Each row was made from one path, in order. Every step used is in the known rows, and no mark comes twice. Write each row's path.
Known rows:
k, e: [  4 -32 -25   4  -9  33  28  18  10  -8   3  34  17  -5  -6   5  -4   7
   0   4 -48 -10]
g, k, e: [  6 -37 -16  12  -8  49  18  21  25 -16   6  25  19  15 -16   6 -18  -3
   2  -1 -50   5]
l, t, c, g, k: [ -6 -42   8  -7  -6  74  52  20 -24 -39  -3   6 -19  18 -18  22 -18   4
   5 -20 -46 -10]
g, t, c: [ -8 -29  14  14 -21  51  29  10 -28 -27   3  17   7  15 -17   8   6   3
  -9   3 -43  -2]
q, l: [ -3  -4  18   6 -15   8   6  12 -10 -17  -1  25  25  -6  -9  -1 -13  18
 -18   1  13 -10]
l, t: [-11 -40  -4 -10 -11  36  20  31 -15 -16  -1  19   2 -12  -4   9   3  18
  -5  -4 -26   3]
l, t, c, g, e: [  3 -37   1  -9  -2  63  73  11 -45 -30  -3  13 -26  20   1  21 -26  38
  14  -3 -62  -7]
g, t, c, k, e: [ -1 -49 -22  15 -16  78  58  16 -26 -25   4  23   0  23 -21   7  -5  -8
  -2   0 -82 -20]
t, c: [ -6 -15  -2   3 -16  44  34   8 -19 -24   1  27   0   5 -13   5  -4  17
 -14  -1 -19 -14]
l, t, c, k: [-14 -45 -14 -11 -12  73  55  27 -37 -31  -3  19 -22   6 -16   9 -11  17
 -11 -13 -37 -18]
t, e, k: [ 14 -52 -14  11  -6  66  11  26  27 -15   6  30  14  16 -28   2  -8   8
 -11  17 -17 -17]
q, l, t, c: [-15 -19  30  -3 -18  36  56  11 -71 -30  -6  14   9   6  -7   4 -18   4
 -19  -1 -13 -18]
g, c, k, e: [ 11 -37 -38  -3 -10  65  61  39   8 -30   1  32  -4  16  -1   8  -6  10
  13 -11 -66 -21]
c, k, e, t, l: [ 15 -43 -36  21 -12  67  41  30  31 -27   4  22   7  20  -5  11 -24 -29
  -7   8 -33 -37]
k, e, t, c, g: [ 13 -43 -23   9 -13  62  63  14  -1 -32  -2  24  -1  11 -14  19 -15 -18
  10   7 -74 -32]
q, l, t, e: [ -3 -42  14   2  -9  42  35  22 -52 -18  -4  19  27  -5  -7   1 -21   8
 -14   2 -12 -20]
k, e, t: [ 10 -49 -27  14 -17  39  20  30  24 -18   2  27  22   2 -13   6  -8 -16
   4  18 -56  -4]
c, g, t: [  2 -33   4   4 -10  38   8  20  14 -20   2  16   3  -6 -12  18  14  17
   8  -7 -42  -6]

Write each row's path:
[ 24 -39 -11  26  -5  68  36  23  47 -34   4  10  10  30  -7  24 -31 -40
   8   2 -43 -28]
c, g, k, e, t, l
[  6 -43 -19  15 -21  57  53  17 -10 -29   1  26  13  17 -15   7 -15 -23
  -2  18 -65 -16]
k, e, t, c
[  1 -19  17  21 -15  42  13  16   3 -20   6  12  16  15   0  12   3 -11
 -15   3  -9 -15]
g, t, l
[  3 -21   5   4  -7  64  34   9   6 -37   1  17 -12  21 -23  18 -18  13
   1 -17 -28 -15]
t, c, g, k
[ 20 -31  -3   5  -3  69  50   7  10 -30   3  20 -23  43 -18  18 -27  32
   8  14 -45 -14]
t, c, g, e, k
[  5 -73 -11   0  -5  75  28  38  -2 -17   2  20   7  12 -24   6  -7   1
  -7  16 -35 -12]
l, t, e, k
[-11 -23  22  -5 -14  18  25  24 -39 -19  -5  15  18 -10  -3   2 -12  12
 -15  -2  -4  -5]
q, l, t
[ 23 -36  -9   4   1  52  20  19  44 -20   4  21 -13  28 -16  16 -21  38
  13  15 -35  -1]
c, g, e, k
[  8 -18  14  15  -8  47  24  13  14 -24   4  10   2  10   2  23   4  -5
  -3  -7 -18 -30]
c, g, t, l
[ -3 -58 -14  -3  -6  60  31  30 -27 -15   0  23  12  -8  -8   6  -7  14
  -5   0 -34 -12]
l, t, e
[  2 -21  27  -4  -6  45  77   3 -69 -34  -7   8 -10  23   3  16 -39  31
   4   0 -40 -17]
q, l, t, c, g, e
[  9 -32 -12   7  -4  72  60   6   2 -31   2  21  -4  25 -19  18 -23  -6
  10 -11 -67 -22]
t, c, g, k, e
[ 10 -57 -47  11 -14  60  23  37  34 -22   1  29   8   5 -19   6 -17  -9
   3   9 -57 -13]
c, k, e, t
[  1 -34 -37   4 -11  70  64  13 -14 -23   2  34  -7  13 -17   5 -16   6
  -5  -4 -59 -30]
t, c, k, e
[  1 -37  18   2  -6  63  83   9 -52 -37  -5   7   4  25 -13  16 -36 -19
   4 -12 -62 -25]
q, l, t, c, g, k, e
